Each row comes from the steps of one walk. Every step used is in the known rows, and no mark comes twice. Write the walk behind each row, first mark first.
In the rows, 128 means zero.
Known rows:
feli-lusu-valadod-refin-keko: [ 71 111 139 152 140 146 164 165 111 132 117 146  81 127 129 104 211 103
 167 129 107 104  77 116  92 127  84 116 129 108 178 201 124  68 155  81
 117]
feli-lusu-valadod: [ 89 129 124 162 132 125 136 174 116 155 105 187 110 135 119 114 184 103
 143 130 117 119  60 100 117 119  68 130 152  84 154 188 140  94 124 113
  98]
valadod-tobi-sotor: [100 150 138 214 134 116 132 172 130 123 112 175 127 136  91  87 121  85
 101 164 135 142 115 107 136 127 107  84 110  85 117 164 136  85  89 128
 148]
sotor-tobi-fesaz: [122 150 146 162 104 133 121 160 128 157 109 132  69 165 106 110 147 129
 127 162 119 164  88  78 110 130 119  81 140  79 137 151 132 112 133 143
 125]
lusu-sotor-tobi-valadod: [125 154 128 163 100 111 124 140 117 125 125 141  76 145 143 107 142 104
 131 153 131 146 100 100 132 141 101 102 132  90 137 148 129 107 125 152
 121]
refin-feli-lusu-sotor-tobi-valadod: [119 136 132 142 106  99 101 136 116 152 104 162  81 159 121 116 149 123
 112 150 144 133 101  87 140 142 101 138 155  64 156 140 157 103 104 159
 102]
sotor-lusu-valadod: [106 141 104 163 110 123 131 186 127 122 137 169  97 122 138 131 152  86
 145 146  98 124  86  87 106 123  74 121 122 108 150 188 108 112 138 123
  99]
valadod-tobi: [107 124 146 200 138 113 126 187 121 124 110 189 134 114 123  93 151  71
 112 170 133 148  85 110 116 125  90  86 128  74 137 158 146  98 102 130
 128]
feli-refin: [ 97 135 107 182 162 138 137 197 103 135 120 161 127 110 149 100 151  87
 128 159 121 165  73  98 120 116  82  67 137 106 160 180 122 132 136 121
 109]
keko-refin-feli-lusu-sotor-tobi: [127 148 151 152 117 121 128 155 132 153  89 161  54 152  93 123 153  95
 133 162 153 129 137  97 131 136 101 136 122  79 132 125 168  49 100 144
  94]
keko-refin: [111 134 133 178 138 150 139 189 136 114 113 163  93 110 118 116 178  63
 146 171 137 148  83 101 124 121 106  83 109 111 132 154 152  83 124 140
  97]
keko-refin-feli: [124 119 140 165 139 147 129 180 146 119 108 168  95 115 111 125 173  75
 124 180 129 147  87  78 133 114 114  94 125 114 152 138 171  95 110 146
  80]
feli-lusu: [ 88 121 147 157 150 130 124 183  94 142 100 188 114 124 123  99 176  86
 146 150 146 131  73 121 121 126  85 110 143  81 146 180 150  91 134 133
  95]
sotor-lusu: [114 134 127 159 123 132 127 191 111 122 133 168 103 110 137 118 148  77
 142 166 127 141  94 111 112 126  92 103 116 103 144 177 123 110 143 136
 100]
keko-refin-feli-lusu-valadod: [ 99 119 120 162 128 129 129 174 160 148 102 178  93 132  98 139 195  92
 129 147 114 116  79  73 132 110  94 136 140  98 154 161 170  79 101 131
  73]
valadod-tobi-fesaz-refin: [ 84 114 140 179 137 103 109 161 139 164  96 179 122 168  97  84 162  89
 107 172 161 166  85  95 117 110 107  70 128  70 132 150 150 119 113 125
 147]
tobi-sotor-lusu: [104 159 127 172 121 130 125 178 119 113 132 155  99 135 106 112 120  90
 129 166 134 130 126 101 128 136 104 105 100 110 128 179 113 100 132 129
 116]
fesaz-lusu-valadod-tobi: [110 114 120 231 113 109 132 201 142 115 132 178 121 103 121 109 153  73
 109 155 105 138  66  62 104 124  77  77 136  82 152 171 138 119  89 115
 129]
morav-refin: [ 90 139 151 146 147 134 159 183 103 133  95 191 114 112 142 111 152  78
 147 157 127 132 111  98 119 138  98  93 100 108 134 150 147  77 134 138
 117]
lusu-valadod: [102 125 111 170 130 131 139 174 122 138 115 177 108 127 135 114 168  91
 140 144 101 138  62  84 114 118  83 106 137 107 150 172 136 103 130 121
 103]
tobi-sotor-lusu-valadod-refin: [ 99 141 112 175 132 129 146 176 113 124 133 124  78 158 108 120 144  94
 149 126 102 124 115  83 109 127  96 111  98 133 146 192  92 105 146 106
 122]
fesaz-tobi-feli-refin-keko: [ 90 155 132 189 108 151 171 176  96 103 117 131 126  82 119 101 166 112
 120 176 107 139  71  97 102 138  99  61  88 103 178 232  84  94 163 109
 144]
fesaz-lusu-valadod-refin-feli: [112  72 124 179 145 140 138 205 104 127 120 146  95 123 133 119 180  82
 123 146  93 151  59  36  99 113 101  80 151 120 196 153 148 134 126 117
  94]
keko-refin-feli-lusu: [107 118 142 157 147 141 119 179 141 136  93 179  99 121  95 123 186  79
 127 167 149 126  91  94 132 119 102 120 134  94 150 148 178  83 103 147
  72]
tobi-feli-lusu-valadod: [ 83 133 118 164 123 127 143 166  92 132  99 178 102 123 101 118 183 102
 147 123 124 120  70  96 131 133  65 118 122 100 145 206 119  89 150 115
 111]
tobi-feli-refin-keko: [ 78 144 109 170 134 158 168 177 108 112 135 144 114  76 137 104 163 102
 138 168 115 144  92 101 120 146  85  53  93 118 164 210  94 108 176  89
 140]
morav-refin-feli-lusu-valadod: [ 77 132 132 134 138 117 148 167 132 159  82 205 114 139 130 143 170 109
 125 140 113 106 106  64 125 132  78 141 130  91 158 157 158  79 102 132
  99]
lusu-sotor-tobi-valadod-refin: [124 135 133 161 120 123 138 152  83 120 115 111  58 159 145  93 163  98
 149 137 134 150  98  99 121 135 111  97 128 101 153 148 124 103 146 140
 124]
feli-refin-keko: [ 85 137 118 167 143 152 155 186 127 130 138 153 118  82 152 103 163 105
 142 169 110 142  83 107  99 128  91  66 120 106 172 188 112 113 152  91
 122]
fesaz-lusu-sotor: [122 125 149 185 133 124 130 192  95 116 119 170  86 101 151  99 136  61
 130 168 135 154  95  93 112 142  95  83 122  90 143 133 150 103 119 128
 125]
feli-lusu-sotor: [ 97 142 155 158 146 117 122 164  86 150  87 194  90 130 134  98 148  75
 142 146 155 128 109 139 123 141  83 135 130  71 132 149 157  70 118 129
 119]
tobi-sotor-lusu-valadod: [ 99 161 104 181 104 123 132 170 139 126 141 155  97 145 102 129 127 100
 131 141 105 115 115  84 125 131  90 123  99 115 136 192  97 107 128 118
 117]

Write each row's walk:
[106 146 112 198 100 104 136 179 127 104 136 171 117 115 102 127 139  82
 126 147 105 121  98  84 120 136  64 110  86 102 132 208  92 102 130 121
 143]	sotor-lusu-valadod-tobi-feli
[102 149 142 157 109 134 152 159  71 136 101 151  85 139  87 101 163 116
 147 136 152 148  88 112 134 151  85 103 113  94 136 189 116  71 161 130
 115]	sotor-tobi-feli-lusu
[105 121 149 193 124 135 104 197 126 139 111 151  89 115 124 114 157  91
 119 175 125 166  66  57 104 127 116  56 148  87 150 147 155 140 119 142
 119]	tobi-fesaz-lusu
[107 138 157 201 134 112 102 172 144 150  91 170 116 141 105 105 145  96
 103 173 128 154  90  87 112 116 111  76 138  59 130 148 150 115  97 139
 140]	valadod-tobi-fesaz
[ 83 130 142 135  96 135 143 130 144 162 131 129  61 167  93  93 173 129
 138 171 145 161  98  93 103 128 122  69 111  93 156 157 123  92 162  99
 136]	sotor-tobi-fesaz-refin-keko
[ 98 108 151 145 150 127 115 181 108 151  95 194 120 127 115 108 172  94
 113 162 142 135  87  97 123 125  95 124 156  81 160 156 172  99 116 139
  84]	refin-feli-lusu
[ 71 120 134 149 133 153 177 153  87 119 113 142  71 119 107 107 207 102
 171 130 111 106  80 112 102 138  79 106  96 119 172 221 105  60 180  75
 130]	tobi-feli-lusu-valadod-refin-keko
[131 154 143 163 117 122 140 154  91 139 109 152  64 146 131  98 128  88
 137 151 136 152 117 111 115 144  98 106 117  88 134 134 132  78 127 137
 124]	lusu-sotor-tobi
[104 120 156 222 119 115 103 200 145 129 111 166 112 113 107 105 143  88
  95 186 130 160  77  67 103 127 110  53 140  61 141 147 156 134  89 141
 142]	valadod-tobi-fesaz-lusu
[ 87 108 146 187 118 150 143 180 142 129 129 113  59 122 130 123 189 109
 143 159  84 136  62  51  72 127 111  60 130 109 184 176 122 118 148  86
 141]	tobi-fesaz-lusu-valadod-refin-keko
[ 97  91 156 143 175 140 121 180  81 146  83 163 107 140 118  98 190  83
 133 149 136 146  82 105 116 120 103 106 154  95 175 160 167  96 131 125
  88]	valadod-refin-feli-lusu
[108 122 151 147 158 111 103 159  95 158  82 196  97 136 125 109 148  82
 118 159 148 127 115 111 130 131  86 139 144  68 149 132 174  86 105 137
 102]	refin-feli-lusu-sotor
[104 121 116 159 132 131 144 190 100 127 129 135  81 137 135 120 174  81
 160 136  95 135  85  88  97 112  85 111 115 129 165 190 101 107 158 111
 103]	sotor-lusu-valadod-refin
[ 83 117 125 159 149 139 162 172  62 132  92 146  84 138 100 104 201  89
 163 113 123 126  71  97 115 133  70 110 117 119 161 209 120  76 170 103
 117]	tobi-feli-lusu-valadod-refin
[103 153 124 201  97 100 105 168 174 142 121 163 102 148 109 136 136 107
 108 162  93 128 105  69 100 116  90 108 125  68 134 174 116 127  96 131
 140]	sotor-lusu-valadod-tobi-fesaz
[ 95 152 116 222 119 105 134 164 149 127 120 176 123 149  89 101 128  98
 104 146 101 127 108  80 130 122  88 106 115  87 128 171 122  92  84 115
 147]	lusu-valadod-tobi-sotor
[ 95 137 123 158 112 136 172 160  68 138 102 119  61 161  91 104 187 118
 167 108 115 140  79  88 115 135  81 114 114 113 162 205  98  74 173 106
 119]	sotor-tobi-feli-lusu-valadod-refin
[110 115 149 180 123 133 138 181  79 101  97 120 113 133 132  93 200  97
 122 161 114 148  37  88 106 114 125  79 138  93 172 191 131 122 140 161
 114]	fesaz-tobi-valadod-refin
[125 140 152 148 125 116 120 150  98 161  91 171  72 160 116 110 137 106
 117 151 150 136 124 102 125 143  98 142 142  69 153 126 159  71 109 143
 104]	refin-feli-lusu-sotor-tobi
[ 76 153 128 211 120  95 130 166 144 144 104 188 126 157  82 104 139 108
 105 130 125 110 104 102 133 124  81 129 119  72 127 186 130  76  83 117
 140]	feli-lusu-valadod-tobi-sotor
[ 89 107 137 152 135 147 146 162 115  94 138 130  93 113 151  96 205 103
 150 160 115 133  68 110 108 130 117  67 119 120 180 184 124 112 167 113
 118]	tobi-valadod-refin-keko
[ 90 101 136 126 162 102 115 142  90 173  88 205 102 161 116  93 164  73
 116 155 180 145 112 117 132 124  83 132 135  78 153 134 171  86 121 116
 106]	fesaz-refin-feli-lusu-sotor
[112 138 114 160 101 126 127 159 122 122 133 136  96 139 131 104 168 124
 135 158 127 154  64  79 132 129 111  85 141  95 152 168 125 129 136 160
  99]	sotor-tobi-valadod
[105 176 114 170 114 141 176 147 100 120 133 121  69 104 131 105 129 116
 141 158 118 141 135 102 116 159  82  77  73 111 153 184  75  79 170  89
 160]	lusu-sotor-tobi-feli-refin-keko
[100 134 120 209 118 112 146 170 115 115 113 181 124 113 101 107 155  79
 121 146 108 130  80  82 126 132  68  97 101  95 136 190 115  96 126 117
 144]	lusu-valadod-tobi-feli
[ 82 123 156 131 156 127 137 175 110 152  73 208 120 129 124 124 165  95
 127 160 143 120 118  92 128 142  95 125 129  87 150 147 173  77 110 143
  98]	morav-refin-feli-lusu
[116 120 136 195 105 134 140 183 121 147 119  93  41 165 108 119 171 120
 135 135  94 167  63  32  86 117 116  67 143 101 169 158 116 127 134 119
 122]	sotor-tobi-fesaz-lusu-valadod-refin
[107 160 164 125 125 113 150 146 103 170  71 184  73 158 124 125 130 111
 125 153 146 121 162  99 125 155  93 148 117  78 136 122 157  48 104 149
 120]	morav-refin-feli-lusu-sotor-tobi
[100 123 127 199 110 124 111 191 144 145 120 153  85 128 123 131 164 105
 119 148  95 148  52  34 100 117 102  69 148  88 162 163 140 140 114 128
 118]	tobi-fesaz-lusu-valadod
[ 91 145 146 137 120  97 119 125 112 197  86 148  51 205  87  90 151 117
 130 144 178 159 118 112 114 137  99 119 132  62 127 138 143  81 132 118
 139]	feli-lusu-sotor-tobi-fesaz-refin
[130 147 141 191  96 127 154 172  74 108 124 135  53 109 113 104 125  85
 132 157 140 159 114  80 125 159  88  81  97  99 133 155 112  87 147 128
 141]	fesaz-lusu-sotor-tobi-feli
[100 142 133 208 113 102 107 167 163 155  96 170 109 151 111 118 158 107
 104 156 102 138  78  70 107 114  96  94 139  64 137 159 140 118  94 128
 139]	lusu-valadod-tobi-fesaz
[134 140 147 187 103 123 136 178  99 123 125 142  63 124 137 102 125  83
 129 162 135 160 107  86 107 147  99  85 126  88 137 135 123  94 121 129
 124]	fesaz-lusu-sotor-tobi
[110 170 127 199  73 118 135 166 128 120 123 141  99 145  92 127 125 114
 112 154  91 108  98  72 107 123 105 127  98  95 151 209  91  94 113 141
 123]	fesaz-tobi-sotor-lusu-valadod
[107 106 132 140 128 129 117 163 104 135 107 129  92 167 118 105 196 131
 134 140 136 149  70  79 130 124 117 104 165  90 187 165 151 121 134 152
  83]	sotor-tobi-valadod-refin-feli-lusu
[108 128 117 163 136 133 130 170 123 129 127 136  88 161 101 129 140 104
 123 142  98 127 126  62 118 116 109 119 108 132 168 173 114 113 131 115
 108]	tobi-sotor-lusu-valadod-refin-feli
[ 92 133 141 161 135 134 140 174  70 129  97 176 113 110 105  98 176  87
 144 139 154 138  80 116 131 145  78 100 116  97 139 194 132  84 155 125
 115]	tobi-feli-lusu
[115 132 151 159 145 123 115 165 130 144  83 188  76 132 112 121 163  68
 126 170 152 119 122 104 131 129  94 134 126  80 137 126 179  61  98 140
  94]	keko-refin-feli-lusu-sotor
[117 142 128 194  81 125 122 179 151 151 128 120  62 151 113 128 153 131
 124 146  95 156  62  25  98 121 107  74 147  83 156 159 121 133 116 132
 119]	sotor-tobi-fesaz-lusu-valadod
[110 146 140 142 117 104 126 129 112 184  99 136  47 200 102  90 138 107
 125 155 161 174 122  93 111 130 110  93 121  79 128 124 139  94 137 122
 142]	lusu-sotor-tobi-fesaz-refin
